Each row was made from one path, in order. Every step used is in the known rows, and no mark comes twice. Write each row's path.
In the rows, 128 means zero.
Known rows
P > W > X > F > U: [136 160 114 139 149  57 121  89 149 142 121 160 123 113 148 157 133 155
 114 119 132 199 110 164 104 117  98  99 120 135 138  72 141 128 104  86
 149  78 164 170 141]
X > W: [112  80 100 152 116 107  83 102 124 144 139 159 143 114  91 141 112 134
 116  99 153 149 130 133 122 122 124 119 143 137 125 173 139 146 116 113
 144 130 157 134 117]
U > F > X > W > Y: [112  79  63 154 156  95  91  79 121 132 130 154 155  87 178 164 117 142
 104  44 157 118 120  60  98 108 113 108 129 138 132 168 132 152  72 152
 144 146 212 103 137]
F > Q > W > U: [120 115 135 144 118 123 172  98 129 131 119 151 159 134 140 150  83 143
 129  91 146 187 115 199 125 124 103 149 143 133 120  42 123 145 166  65
 154 100 115 133 104]
Y > U > F > X > W: [196  82  60 139 159 138  89  88 132 116 122 157 151  71 103 154  73 152
 110  94 153 135 116 148  91 103 138  99 140 156 147  95 132 160 115 143
 141 144 216  94 140]
Q > W > Y: [105 110 109 156 115 127 168  93 112 127 118 155 163 132 202 152 114 147
 122  45 150 153 138  78 131 127  96 139 144 121 118 145 131 134 112 118
 125 105 110 148  98]
F > X > Y > U > W > P: [187 167 101 120 169 153 104 143 135 110 118 201 184 169  51 155  51 152
 104  60 166 140 123 172 122  87 130 100 122 157 159  65 120 161 131 169
 120 120 195  85 105]
X > F > Q > W: [115 124 110 156 102 135 158 106 138 122 127 154 148 137 117 147 105 139
 120  82 142 180 108 139 102 136 119 133 143 129 130 122 130 143  96  48
 168 102 133 175 154]
F > X > Y > U > W: [194 104 104 160 159 151 115 139 127 100 114 166 186 162  60 154  67 147
 114  52 176 138 124 150 101  98 132 101 126 158 152  70 131 156 145 151
 112 120 198  70 116]
X > Y > U > F > Q: [187  86  67 162 114 163 127  93 149 135 118 120 138 107  48 155  69 148
 115  42 147 187 113 145 124 110 132 136 129 136 156  72 117 152  94  57
 200 117 161 145 139]
W > Q: [102 114 103 147 121 124 115 106 141 156 128 138 145 134 124 136 119 147
 118  58 141 156 141 132 124 130 122 154 123 124 137 137 121 148 105 158
 162 104 136 133 114]
Y > U > W: [199 124  87 139 127 166 113 131 127 132 117 160 165 172 124 148  78 155
 112  97 172 167 126 170 132 110 124 125 133 141 136  70 129 152 143 121
 122  98 149 128 114]
F > X > Y > U: [177  99 122 162 162 141 110 115 132 107 116 132 168 104  59 142  67 151
 124  56 158 130 129 135 104  98 142 108 128 153 149  66 127 149 134 138
 126 119 188  67 123]
W > X > F > U > Y: [131 168  66 141 169  86 105 127 174 133  95 123 132 137 113 156  91 155
 113  73 185 192 116 141 109 116 100  94 131 143 156  98 132 141  83  97
 156  75 169 157 143]
F > U > W: [144 147  82 137 124  79 116 123 145 128 125 153 144 175 132 151 120 136
 112  93 165 208 111 135 134 115 113 120 141 140 127  85 142 149 136 116
 127  93 147 112 116]
X > F > U > W: [146 156  73 137 117  95 107 141 154 123 124 161 135 188 118 157 115 140
 114  96 167 204 108 137 121 118 115 102 142 138 123  90 145 144 101 115
 132  84 161 155 155]
W > X > Y > U > F > Q: [179  83  75 155 165 157 123  95 166 137 101 123 155 103  80 158  64 163
 111  73 151 186 114 177  99 107 120 123 119 150 178  87 106 156  95  40
 205 106 172 150 122]
X > W > U: [120  87 124 144 122 106  86 114 118 148 133 169 147 120  94 149  85 144
 125 106 160 158 136 195 141 114 105 112 146 138 111 101 139 142 149 125
 133 124 154 134 111]
P > W: [126 139 109 153 110  95 126  71 109 158 141 149 129 115 136 146 150 138
 110  99 131 151 122 136 130 131 114 130 124 112 114  95 140 129 110 111
 126 106 136 146 123]
U > Y: [120 150  64 158 127 120 117 111 136 150 117 112 134 144  97 145 110 140
 112  53 179 144 129 117 140 124 115 126 128 116 136 119 134 147  91 124
 135 107 142 131 122]
Y > U > F > Q > W > X: [189 102  75 133 165 170 175  82 154 121  98 145 167  97 157 156  69 166
 111 106 144 196 108 197  84 125 106 138 129 139 172  70 104 154 126  38
 182 103 141 156 109]
F > Q > W: [111 112 119 157 109 126 168  87 134 125 126 142 154 129 130 140 114 137
 120  82 142 177 110 135 113 130 117 152 138 127 135 113 130 148 135  50
 162 108 117 134 113]
Q > W > Y > U > F > X: [189 109  72 147 158 157 176  86 126  99  95 149 169  88 213 161  74 164
 114  36 154 142 126  90  98 103 115 121 137 141 135  69 117 144 111 150
 126 119 171 110 122]
W > Y > U > F > X: [187 109  65 145 164 145 124  85 135 123 111 121 159  90 214 159  85 162
 111  42 156 138 127  80 109 101 129 125 128 137 136  58 113 154  86 149
 143 112 190  93 135]
Q > W > X > F: [113 131 107 135 158 137 152 124 142 125 102 163 163 139 145 151 100 152
 117 121 152 156 133 182  87 126  95 109 141 136 142 151 126 137  95  89
 124  91 141 193 132]
Q > W > X: [112 124 114 137 167 126 159 104 129 126 102 150 168 124 163 142 107 151
 117 120 148 157 136 180  92 133  93 126 135 136 143 149 127 141 131  95
 117 101 128 148  89]
U > F: [129 128  37 137 128 126 111  86 135 156 123 112 117 118 138 144 129 136
 102 100 138 158 120 135 126 127 121 130 137 120 121 121 129 151  70 111
 138 114 144 161 141]
P > W > U > F > X: [150 150  77 135 155  81 128  71 109 144 125 145 125  97 165 164 125 142
 104 105 131 135 111 188 111 116 102 115 120 126 109   5 133 138 116 150
 115 120 192 118 142]

Write each row's path
[172  55  77 162 109 149 105  75 147 144 125 165 153  87 153 168  71 159
 116  28 157 184 117  89 125 108 121 136 130 133 149 114 115 152  94  70
 224 129 170 140 129]
X > W > Y > U > F > Q
[120 111  91 154 127 109  98 123 126 149 113 163 143 131  62 159  72 143
 120  55 193 150 135 181 146 113  96 112 141 132 127 104 140 143 135 137
 144 122 163 138 112]
X > W > U > Y
[116 128 105 156 110 123 106 107 151 143 141 122 136 136 114 140 116 135
 116  91 141 173 107 130 113 128 130 136 127 130 128 112 128 154  70  47
 180  97 156 162 164]
X > F > Q
[166  61 117 158 122 149  99  99 127 138 132 178 168 100 150 154  67 164
 123  38 167 156 145  93 136 101 116 117 140 137 131 132 126 140 124 131
 164 120 156 124 105]
X > W > Y > U
[133 167  78 140 157  97 164 129 168 107  81 151 141 137 111 161  88 158
 117  66 183 199 117 150 104 117  84  94 142 142 157 105 137 135 104  96
 135  83 152 172 126]
Q > W > X > F > U > Y
[187  83  71 161 109 169 177  89 146 110 105 151 144 108  51 158  58 155
 120  36 144 194 111 152 109 110 119 135 139 143 156  73 116 144 117  56
 186 124 137 155 126]
X > Y > U > F > Q > W
[167  62 128 162 157 133  95  95 127 114 129 173 186  88 163 155  65 158
 122  36 167 127 135  81 102  93 128 109 136 156 142 107 127 144 134 152
 149 131 202  64 113]
F > X > W > Y > U
[137 137  56 128 130 120 119  98 127 160 113 120 119 122 146 153 100 146
 108 112 145 166 126 196 139 121 101 126 135 122 104  54 127 148 103 123
 126 103 142 165 137]
W > U > F
[130 154  82 147 134 114 119 123 133 152 106 123 136 144 105 153  83 144
 117  58 183 153 136 177 153 115  99 125 133 122 120  48 134 144 121 131
 129 101 139 133 117]
W > U > Y
[128 151  90 149 127 131 172 124 121 127  97 151 149 146 107 160  73 145
 123  55 182 159 135 187 148 120  86 128 143 123 121  55 138 136 145 132
 114 103 118 147 102]
Q > W > U > Y
[132 116  74 146 164 103 114 109 126 130 106 122 139 115  78 157  87 139
 111  64 150 133 122 174 112 106 112 102 130 147 125  51 130 149 104 149
 120 125 191 102 142]
W > U > F > X > Y
[125 141 104 156 120 128 178 108 139 125 104 145 153 141 108 161  73 149
 122  37 180 179 114 182 137 123  92 145 134 130 137  39 134 142 155  71
 162 106 121 130 104]
F > Q > W > U > Y
[185  91  68 145 160 177 173 103 142 118  80 157 165 106  80 160  53 169
 115  76 150 169 133 196  94 113  98 104 136 146 166 113 116 140 116  96
 139 112 148 177 106]
Q > W > X > Y > U > F
[190  94  51 154 125 163 124 102 136 135 111 128 134 111  49 153  66 155
 113  54 149 166 129 150 126 109 128 114 136 136 143  88 121 146  92 114
 151 115 153 163 137]
X > Y > U > F
[107 124 114 146 154 122 106 110 165 148 122 124 155 133 151 146 112 145
 112 116 146 170 113 162  90 128 114 131 119 139 153 130 118 150  79  32
 187  86 169 161 146]
W > X > F > Q
[177  94 107 164 124 155 118 114 134 131 119 134 153 122  43 139  61 157
 124  56 156 160 139 148 134 106 128 116 136 137 137  89 127 142 124 111
 140 107 142 132 116]
X > Y > U
[175  86 126 153 162 166 168 113 137 109  92 167 182 115  74 151  54 169
 125  74 158 167 140 193 102 112 101 107 138 151 167 105 118 137 152  93
 134 106 139 149  84]
Q > W > X > Y > U
[193 120  67 153 112 145 145  61 114 155 123 161 131  93 200 171 110 162
 109  39 134 166 129  96 135 113 108 127 116 116 127  57 122 127  83 123
 163 104 148 170 128]
P > W > Y > U > F
[110 127 117 156 110 102 135  78 117 165 140 169 134 121 134 150 144 147
 110  47 124 157 135 144 129 128 112 153 106 112 133 113 130 132 108 158
 170 104 136 141 115]
P > W > Q
[190 125 109 138 159 172 112 142 167 132 115 168 181 175 140 161  64 166
 112 107 175 191 110 202  90 109 117 116 121 152 173  80 112 158 117  44
 187  81 185 154 138]
Y > U > W > X > F > Q
[111 102  63 161 112 129 177  70 136 133 114 143 148 115 204 165 119 147
 111  25 143 179 112  77 119 132 101 154 136 116 135 130 120 144  82  63
 186 112 127 160 123]
U > F > Q > W > Y
[111 107 113 166 157 103 104 109 126 119 122 123 158 122  68 139 108 133
 115  56 152 117 121 111 105 111 133 110 127 146 139 117 141 151 110 138
 117 125 182  73 127]
F > X > Y
[133 147  90 142 115  83 103 116 152 132 123 129 119 129 110 140 113 144
 120 104 146 200 114 121 122 115 126 112 148 133 118  83 136 138  94 102
 142  80 149 155 160]
X > F > U
[175 102 120 153 114 170 178  99 121 118 103 161 173 117 194 155  71 169
 126  35 160 169 144 102 134 113 106 134 145 132 130  88 120 134 135 123
 134  97 111 143  96]
Q > W > Y > U
[192 105  58 143 120 159 123  82 153 140 123 113 134  98 125 148  82 153
 110  86 140 192 106 156 115 118 137 147 128 128 144  43 116 159 101  55
 194 107 151 138 141]
Y > U > F > Q
[109 116 128 163 154  91 125  84 121 155 124 158 152 116  90 158 128 149
 109  78 140 148 128 165 109 121  95 109 110 133 150 135 137 125 108  89
 148 105 153 151 100]
P > W > X > Y
[187 109  54 145 128 163 123  87 138 149 107 127 145 104 196 158  84 168
 110  41 148 164 135  95 138 114 115 128 132 126 132  82 113 145  76 126
 161 103 146 157 129]
W > Y > U > F
[173  95 118 151 171 154 116 120 149 132 101 139 168 116  73 145  58 168
 125  86 160 159 141 182 111 105 114 110 124 151 163 101 117 144 126  94
 146  94 155 134  96]
W > X > Y > U
[107 150 112 117 165  93  69  98 126 128 142 190 160 105  89 143 100 134
 103 102 145 118 123 147 114 103 129 109 132 144 139 140 129 162 109 166
 131 141 202  89 114]
F > X > W > P
[183  93  60 142 172 161 116 106 148 141  98 129 155 105  76 155  65 169
 110  82 155 162 136 186 101 110 109 105 125 145 163 101 115 150  92  96
 154 105 167 163 117]
W > X > Y > U > F
[190 103  66 142 117 175 177  80 150 120 109 143 143 102 128 153  75 155
 114  78 139 196 105 162 110 120 122 148 143 131 150  57 110 150 122  53
 174 111 131 151 128]
Y > U > F > Q > W
[129 137  84 141 122  85 119 131 150 134 125 172 148 182 126 154 114 148
 116  48 162 216 120 140 132 116 115 141 127 139 144  96 131 148 140 165
 162  94 147 111 108]
F > U > W > Q
[122 131  87 135 172 122 109 132 138 146 111 157 176 179 165 152 119 145
 105 126 168 156 125 188 103 128 100 119 124 141 147 151 131 153 120 104
 120  95 163 138  97]
U > W > X
[186 102  60 144 119 172 178  86 126 124  96 158 153 109 201 162  76 169
 114  36 148 168 135 102 132 119 101 131 144 126 133  91 114 139 104 122
 146 108 126 172 117]
Q > W > Y > U > F
[126 110  57 159 157 104 111  97 135 127 119 113 136 106  72 148 112 134
 103  55 149 124 115 114  98 110 130 106 125 141 137 123 133 153  71 139
 123 133 197 104 147]
U > F > X > Y
[109 185  99 109 129 129 152 100 122 130 118 182 146 137 119 137 102 143
 107 100 131 160 127 169 140 120 105 137 144 117 123 125 124 147 115 129
 115 114 114 162  98]
Q > W > P
